What can hang from each mark:
q_193: q_519
q_844: q_727
q_71: q_70
q_413: q_70
q_954: q_71 q_519
q_732: q_155 q_528
q_57: q_808
q_583: q_732 q_808
q_727: q_808
q_220: q_732 q_808
q_262: q_732
q_70: q_71 q_413
q_808: q_57 q_220 q_519 q_528 q_727
q_528: q_732 q_808
q_519: q_193 q_954

Each row was made from one small tree. The marks that hang from a mark follow it in brackets, in the order of their numbers. Every link used is in the known rows. Write each row's tree.
In the rows, 128 means zero.
Known rows:
q_528(q_732(q_155)): 104 112 151 125 151 112 138 123 151 146 130 139 142 118 148 123 110 119
 100 130 131 128 116 135 119 148 107 134 136 143 145 135 116 115 130 152
 138 111 151 137 122 125 126 141 114 146 142 145 154 101 148 114 125
q_583(q_808): 110 136 112 127 139 124 110 126 141 117 145 109 114 135 136 140 141 139
 130 137 127 135 151 112 136 132 140 99 122 141 122 133 121 132 133 126
 123 126 117 122 130 103 113 120 143 124 113 136 119 122 112 117 121
q_954(q_71(q_70(q_413)) q_519(q_193)): 147 162 136 124 133 107 138 106 142 134 122 131 105 121 110 145 177 149
 168 130 115 96 156 105 129 99 145 133 152 107 146 133 126 167 149 116
 54 122 155 136 128 107 138 121 78 132 128 129 160 151 154 136 65
q_519(q_193 q_954): 127 125 130 142 126 138 127 111 134 111 140 137 137 117 142 114 132 121
 95 139 118 141 121 128 124 131 152 112 140 152 101 123 156 154 152 92
 140 117 171 122 136 140 143 147 87 104 136 139 150 104 161 127 101
q_262(q_732(q_155 q_528(q_808))): 88 106 158 126 146 121 104 91 156 117 130 129 121 125 139 124 124 116 88
 174 150 138 112 144 104 151 125 135 126 160 135 134 119 89 124 147 145
 141 150 130 122 126 133 131 83 151 137 155 132 118 141 89 101
q_844(q_727(q_808(q_220))): 125 140 93 142 148 114 114 137 145 122 142 134 118 108 158 114 116 142
 114 132 132 135 89 134 147 118 111 107 122 115 125 115 136 140 139 125
 107 123 121 140 134 114 120 135 96 102 126 129 127 112 112 129 112
q_808(q_57 q_519(q_954) q_528 q_727): 136 192 128 165 122 169 158 120 107 90 117 152 102 76 135 99 160 97 120
 102 114 132 119 143 98 95 135 120 137 153 154 121 212 171 199 137 151
 95 142 108 90 116 162 147 70 73 169 158 191 61 186 180 110
q_528(q_732 q_808(q_727)): 111 122 117 134 151 105 132 128 168 131 131 140 132 85 143 134 92 115 85
 111 124 106 126 122 138 123 112 119 142 142 139 123 145 129 131 133 130
 115 131 141 130 129 121 139 120 114 166 136 136 133 157 98 141
q_220(q_732(q_155) q_808(q_519(q_954))): 48 107 143 135 158 105 112 141 153 88 143 118 105 96 110 147 119 117 64
 163 134 158 156 127 100 146 129 108 138 126 118 131 123 104 147 120 115
 108 153 127 117 141 151 157 64 130 176 147 188 116 162 117 104
q_732(q_528(q_808)): 103 108 137 115 141 127 107 99 135 109 125 125 119 121 127 125 137 128
 103 156 130 126 129 138 115 135 123 105 116 154 130 119 134 116 121 129
 125 156 120 119 118 131 126 135 101 130 123 148 118 134 124 105 116
q_808(q_220 q_528): 154 150 138 137 122 136 138 128 119 112 134 133 133 149 143 96 130 148
 121 146 130 123 93 144 126 108 133 140 120 139 128 125 189 167 157 128
 137 115 120 116 111 128 145 138 102 84 143 148 133 87 152 170 154
q_57(q_808(q_220 q_519 q_528(q_732) q_727)): 131 171 121 159 146 116 137 132 130 102 133 135 105 113 137 99 141 127
 99 122 121 127 105 136 119 114 118 112 111 117 139 121 216 137 179 134
 117 107 143 115 120 122 142 177 94 79 181 158 143 81 174 154 143
q_220(q_732(q_528) q_808(q_57 q_727)): 57 145 136 108 139 119 130 104 146 72 131 151 92 84 95 131 124 141 95
 151 130 106 128 135 121 104 119 119 129 129 142 139 143 118 140 144 135
 112 100 99 91 128 128 115 71 116 165 154 183 155 124 106 103
q_413(q_70(q_71)): 139 124 131 132 133 128 146 124 135 143 114 148 93 123 117 122 107 140
 118 112 120 100 135 124 141 127 141 121 133 102 149 143 109 145 131 124
 127 138 148 138 145 125 135 112 110 148 149 136 108 137 85 150 95
q_262(q_732(q_155 q_528(q_808(q_57 q_519)))): 98 128 161 132 146 125 108 86 143 111 121 134 113 114 135 121 142 103 97
 166 143 142 123 145 96 149 116 134 127 158 147 133 128 86 133 153 146
 130 158 124 107 115 138 134 74 144 150 155 157 104 151 100 103
q_70(q_413): 142 124 128 135 124 123 136 128 152 126 118 154 125 141 139 134 113 145
 157 124 121 125 139 116 128 121 136 125 157 127 132 124 102 138 111 121
 105 129 121 135 140 123 126 132 140 119 132 137 112 116 144 122 124
q_220(q_808(q_57)): 99 143 123 126 146 114 129 114 129 99 124 137 111 106 107 148 154 136
 129 128 116 117 155 123 132 120 127 123 127 124 150 130 123 133 135 123
 108 110 115 114 90 120 118 131 119 121 148 132 148 147 118 129 127
q_193(q_519(q_954(q_71(q_70(q_413))))): 135 137 106 134 143 110 130 146 155 118 114 141 100 115 133 149 162 115
 135 122 111 137 167 98 110 90 136 97 148 125 152 128 139 168 146 114
 122 116 155 153 155 136 143 154 93 131 146 128 134 123 149 112 103
q_528(q_808(q_57)): 129 134 123 134 143 118 118 101 123 124 126 138 128 105 124 138 128 130
 121 111 110 123 151 121 138 124 127 120 131 149 151 125 126 130 129 126
 123 115 129 126 100 116 118 127 124 114 147 122 124 145 140 118 138
q_583(q_732(q_155) q_808(q_519 q_528 q_727)): 72 151 145 135 130 138 128 132 156 105 145 103 96 108 159 124 138 112
 100 156 146 157 131 138 102 133 123 112 132 174 137 130 150 135 176 170
 136 129 124 116 125 80 128 114 123 106 131 159 181 73 150 160 104
q_220(q_732 q_808(q_519)): 82 128 132 125 141 100 109 146 146 85 142 115 95 105 90 152 123 129 92
 156 138 138 152 122 109 130 120 106 135 96 119 137 127 105 130 117 111
 120 120 118 128 138 142 145 89 128 173 132 177 148 143 129 126
q_727(q_808(q_57 q_220 q_519(q_193) q_528)): 158 181 125 147 137 139 117 118 87 105 147 121 107 125 135 102 172 146
 134 145 127 140 91 134 113 112 136 109 118 125 121 124 196 158 178 126
 103 86 137 104 81 91 149 147 54 76 163 140 185 93 176 195 122
q_71(q_70(q_413)): 163 129 115 131 109 120 149 117 140 154 114 133 112 156 118 144 124 155
 154 118 110 109 136 113 146 126 135 113 139 128 151 142 136 144 123 125
 91 130 133 137 149 120 136 125 138 125 140 143 106 115 131 117 109
q_808(q_519 q_528(q_732(q_155)) q_727): 117 153 148 152 134 149 152 137 134 117 127 134 112 87 142 103 131 94
 106 128 137 123 94 141 96 127 112 141 141 146 142 121 183 141 174 165
 134 114 135 124 110 113 155 157 88 104 164 159 192 65 185 166 114
q_70(q_71): 120 127 115 128 134 123 133 131 123 119 130 142 128 123 130 110 117 132
 131 121 129 117 139 124 144 121 130 136 148 135 155 145 106 148 125 127
 123 136 136 148 136 111 129 128 113 130 137 125 121 136 124 142 108
q_193(q_519(q_954)): 130 127 116 145 142 123 116 154 149 111 124 131 114 110 138 138 156 97
 112 135 122 153 153 112 103 108 131 89 133 137 127 117 150 141 141 114
 150 117 140 141 147 145 145 157 94 128 133 123 143 109 149 116 125
q_57(q_808(q_727)): 100 140 103 144 142 121 123 119 130 116 134 132 110 106 121 124 136 132
 123 111 115 125 130 120 140 126 135 116 108 118 133 119 149 116 150 134
 112 125 141 118 122 124 120 148 136 110 145 138 109 140 132 111 111
q_528(q_808): 121 110 120 133 142 114 107 119 138 126 134 121 130 112 127 141 116 130
 110 125 121 128 146 118 136 134 131 117 129 143 129 121 121 125 121 119
 116 135 129 134 126 128 124 135 128 121 139 123 109 147 142 114 135
q_262(q_732(q_528)): 112 139 150 118 122 125 118 104 152 104 124 131 113 134 129 117 135 120
 109 165 153 129 102 147 103 132 124 131 126 133 128 144 140 100 124 131
 159 142 136 120 142 134 136 120 91 145 128 152 136 120 122 101 116
q_732(q_155 q_528(q_808(q_57 q_727))): 75 107 147 127 158 143 125 76 135 119 122 147 121 95 142 111 134 117 100
 150 122 121 124 141 120 140 119 136 121 182 150 111 129 115 140 173 126
 131 134 121 72 110 120 131 85 123 135 156 149 117 150 102 86
q_732(q_528(q_808(q_57 q_220 q_519(q_954) q_727))): 118 148 124 143 154 132 132 99 134 100 115 148 110 105 147 100 143 109
 84 145 117 127 132 145 113 108 119 102 123 161 139 108 191 138 158 132
 141 116 134 119 95 125 138 155 61 88 163 157 156 90 162 118 122

Write each row's tree:
98 155 151 144 149 128 130 105 132 81 134 140 111 86 122 128 171 112 95
 142 117 139 129 134 100 134 126 114 138 154 145 130 172 153 175 116 115
 98 156 105 85 117 151 172 61 101 173 162 204 81 180 165 105 : q_220(q_808(q_57 q_519(q_193 q_954) q_528(q_732(q_155))))
99 136 132 115 158 116 118 110 111 117 145 131 113 129 139 109 130 161
 108 156 132 140 97 141 120 120 122 108 115 128 130 135 147 121 150 151
 121 86 136 112 85 105 130 125 54 113 158 146 171 122 145 132 117 : q_727(q_808(q_57 q_220(q_732(q_155 q_528))))
141 169 128 151 138 137 139 120 110 110 117 142 112 103 133 118 164 96
 118 110 110 152 155 137 102 118 125 104 137 138 150 128 167 140 164 116
 142 95 161 118 106 119 146 153 88 108 161 138 177 81 165 148 123 : q_808(q_57 q_519(q_954))
103 151 117 145 129 134 123 115 120 99 136 129 107 104 117 117 143 143
 129 113 118 125 110 127 129 121 141 121 105 129 139 122 173 131 165 134
 115 133 133 107 116 124 131 148 120 99 142 148 112 124 144 142 110 : q_57(q_808(q_528 q_727))
129 171 124 142 145 128 122 138 101 88 148 122 98 116 135 109 150 146
 106 137 129 158 101 138 98 103 135 87 124 121 129 136 201 154 185 117
 129 76 147 108 98 114 162 152 34 82 184 149 190 82 182 178 135 : q_727(q_808(q_57 q_220(q_732) q_519(q_954) q_528))
103 134 130 140 153 130 118 147 120 112 147 102 108 102 149 125 154 122
 101 140 138 164 98 132 82 140 133 86 125 140 125 128 166 137 175 124
 111 111 161 127 121 118 161 168 55 120 158 156 177 75 176 168 109 : q_727(q_808(q_519(q_954) q_528(q_732(q_155))))
90 138 131 142 143 127 130 113 136 112 139 136 113 97 130 116 131 138
 112 117 121 125 100 131 124 131 127 126 109 137 146 128 167 125 166 150
 118 122 146 113 114 120 129 157 112 112 153 161 130 108 154 135 108 : q_57(q_808(q_528(q_732(q_155)) q_727))
109 158 125 138 148 117 127 124 120 96 122 131 98 102 104 147 170 116
 126 131 118 129 162 124 117 124 118 116 129 118 147 125 137 126 144 124
 102 110 125 118 88 113 131 149 106 118 160 131 170 127 133 145 126 : q_220(q_808(q_57 q_519))
130 137 116 130 132 125 141 104 140 121 133 147 121 121 135 125 143 140
 128 123 104 119 132 114 135 111 155 121 153 135 134 133 143 185 159 91
 105 114 189 140 148 130 143 144 83 106 150 146 147 121 158 124 76 : q_519(q_193 q_954(q_71(q_70(q_413))))
121 151 108 162 135 146 147 152 136 113 124 135 109 89 144 115 131 86 97
 116 124 138 139 130 110 114 131 112 139 130 120 109 180 144 168 125 136
 114 151 135 131 133 151 157 90 94 165 143 171 83 174 133 110 : q_808(q_519(q_954) q_727)
94 135 144 119 136 125 115 105 138 94 131 140 101 97 109 119 111 124 89
 146 133 125 129 138 110 117 115 108 132 135 136 135 146 108 135 143 145
 121 120 112 112 128 138 126 75 116 160 144 172 137 149 109 111 : q_220(q_732(q_528(q_808(q_57 q_519 q_727))))
112 163 123 152 139 126 128 125 127 100 134 127 99 94 121 115 147 118
 111 112 123 130 113 131 108 125 123 107 111 120 143 125 190 122 171 136
 114 122 143 110 125 120 142 169 108 101 167 154 143 98 163 149 121 : q_57(q_808(q_519 q_528(q_732) q_727))
128 181 154 165 136 162 160 99 125 100 127 162 116 69 149 88 149 91 94
 117 115 125 96 145 97 117 125 132 150 172 147 124 212 167 205 146 150
 81 171 112 84 110 160 159 50 74 180 169 231 41 215 173 91 : q_808(q_57 q_519(q_193 q_954) q_528(q_732(q_155)) q_727)
107 139 146 136 130 145 156 124 144 120 131 145 128 92 147 108 113 121
 109 124 135 110 82 141 116 122 121 150 138 157 145 128 168 147 163 165
 143 115 127 122 107 121 140 133 100 106 146 162 166 87 167 150 111 : q_808(q_528(q_732(q_155)) q_727)
114 135 132 145 172 102 148 104 157 141 126 167 142 91 166 109 93 121 80
 116 110 103 123 132 146 119 104 142 143 161 160 118 157 135 150 165 134
 77 146 140 81 111 116 143 98 92 184 148 160 98 180 102 146 : q_528(q_732(q_155) q_808(q_57 q_220 q_727))
127 167 119 143 138 144 120 130 91 97 140 113 97 100 132 123 177 129 129
 122 125 160 113 129 90 117 140 85 119 136 138 129 178 154 181 117 116
 98 146 111 98 106 157 152 61 101 155 144 175 91 168 183 108 : q_727(q_808(q_57 q_519(q_954) q_528))
134 135 129 134 147 102 118 109 134 116 133 146 131 120 127 123 100 145
 99 127 115 121 139 128 143 109 123 126 135 135 143 132 149 132 135 127
 137 91 129 125 101 124 125 128 98 95 175 127 138 137 156 115 160 : q_528(q_808(q_57 q_220(q_732)))
132 137 100 166 157 118 131 140 146 115 130 135 120 102 154 114 114 104
 75 127 114 133 147 129 131 111 130 106 134 140 120 100 190 148 162 116
 126 107 148 142 120 131 143 170 83 74 182 138 141 91 187 124 143 : q_528(q_808(q_220 q_519(q_954) q_727))
93 155 110 135 145 122 142 118 138 100 125 148 106 86 113 141 142 129
 122 118 115 105 146 120 140 108 127 133 131 127 151 121 139 140 146 137
 111 105 110 117 83 114 117 128 114 105 157 138 159 145 127 126 117 : q_220(q_808(q_57 q_727))
73 128 133 133 146 124 141 129 154 99 136 134 113 87 125 136 129 128 102
 140 133 109 109 129 121 125 124 138 132 142 142 124 151 142 156 146 113
 121 116 122 97 124 133 144 98 111 157 158 163 115 149 139 114 : q_220(q_808(q_528(q_732(q_155)) q_727))
98 154 122 157 133 142 131 133 136 72 137 126 100 83 117 127 160 110 94
 146 126 127 125 126 111 118 145 115 135 140 112 110 189 162 179 107 108
 122 135 113 108 129 157 167 70 81 166 154 186 100 175 163 97 : q_220(q_808(q_519(q_193 q_954) q_528 q_727))
126 161 125 125 155 115 113 126 104 102 140 123 97 126 128 109 149 144
 109 153 133 146 108 137 107 112 120 91 120 109 128 132 171 124 155 137
 117 86 130 112 95 105 143 141 45 104 171 143 186 112 155 150 128 : q_727(q_808(q_57 q_220(q_732(q_528)) q_519))
79 149 134 136 129 124 124 146 145 67 144 121 87 84 91 137 122 130 91
 150 141 124 125 127 106 113 127 121 136 111 121 134 166 130 159 131 117
 120 105 109 116 132 155 139 79 100 178 148 189 131 157 152 116 : q_220(q_732 q_808(q_519 q_528 q_727))
103 150 146 116 136 115 135 109 148 104 119 136 107 115 153 108 127 112
 85 157 138 137 129 159 109 109 103 109 129 157 149 126 165 125 148 151
 148 129 121 112 120 111 121 117 100 102 150 149 169 107 144 131 139 : q_583(q_732(q_528(q_808(q_57 q_220 q_519 q_727))))
104 126 129 127 160 112 106 142 119 117 148 108 102 135 139 110 134 142
 93 175 145 156 98 137 104 133 120 97 115 112 106 123 155 113 151 142
 103 104 142 122 112 112 146 150 45 115 162 145 175 106 160 140 118 : q_727(q_808(q_220(q_732(q_155 q_528)) q_519))
75 82 155 118 158 129 105 85 137 125 127 127 130 121 140 119 134 122 94
 168 132 136 126 139 111 157 122 126 116 176 135 113 113 105 124 155 118
 149 137 127 98 124 127 142 89 142 122 151 129 119 141 100 93 : q_732(q_155 q_528(q_808))
65 172 129 135 145 127 137 129 134 51 138 145 81 60 97 132 144 125 95
 125 124 123 140 126 99 87 132 123 145 119 154 141 172 158 184 122 131
 91 135 109 94 128 156 143 45 89 198 153 212 130 167 157 103 : q_220(q_732 q_808(q_57 q_519(q_954(q_71)) q_528 q_727))
141 155 119 155 141 134 122 104 122 118 130 143 114 79 125 121 138 104
 112 114 110 113 147 117 134 120 127 125 140 143 136 110 159 136 151 132
 115 108 139 124 91 104 130 143 103 84 166 126 168 125 179 132 113 : q_528(q_808(q_57 q_519(q_193) q_727))
136 156 107 130 155 116 125 127 106 126 137 128 118 132 143 118 145 155
 134 128 122 134 109 127 135 110 129 111 115 118 135 128 156 144 150 131
 111 85 132 120 89 102 123 130 87 101 153 131 148 122 138 145 138 : q_727(q_808(q_57 q_220))
90 165 139 147 151 129 148 122 132 90 124 143 99 73 119 131 158 108 111
 126 124 115 128 131 107 118 113 135 134 141 162 123 169 143 172 154 115
 100 123 111 73 108 141 154 86 100 178 160 196 96 166 162 113 : q_220(q_808(q_57 q_519 q_528(q_732(q_155)) q_727))
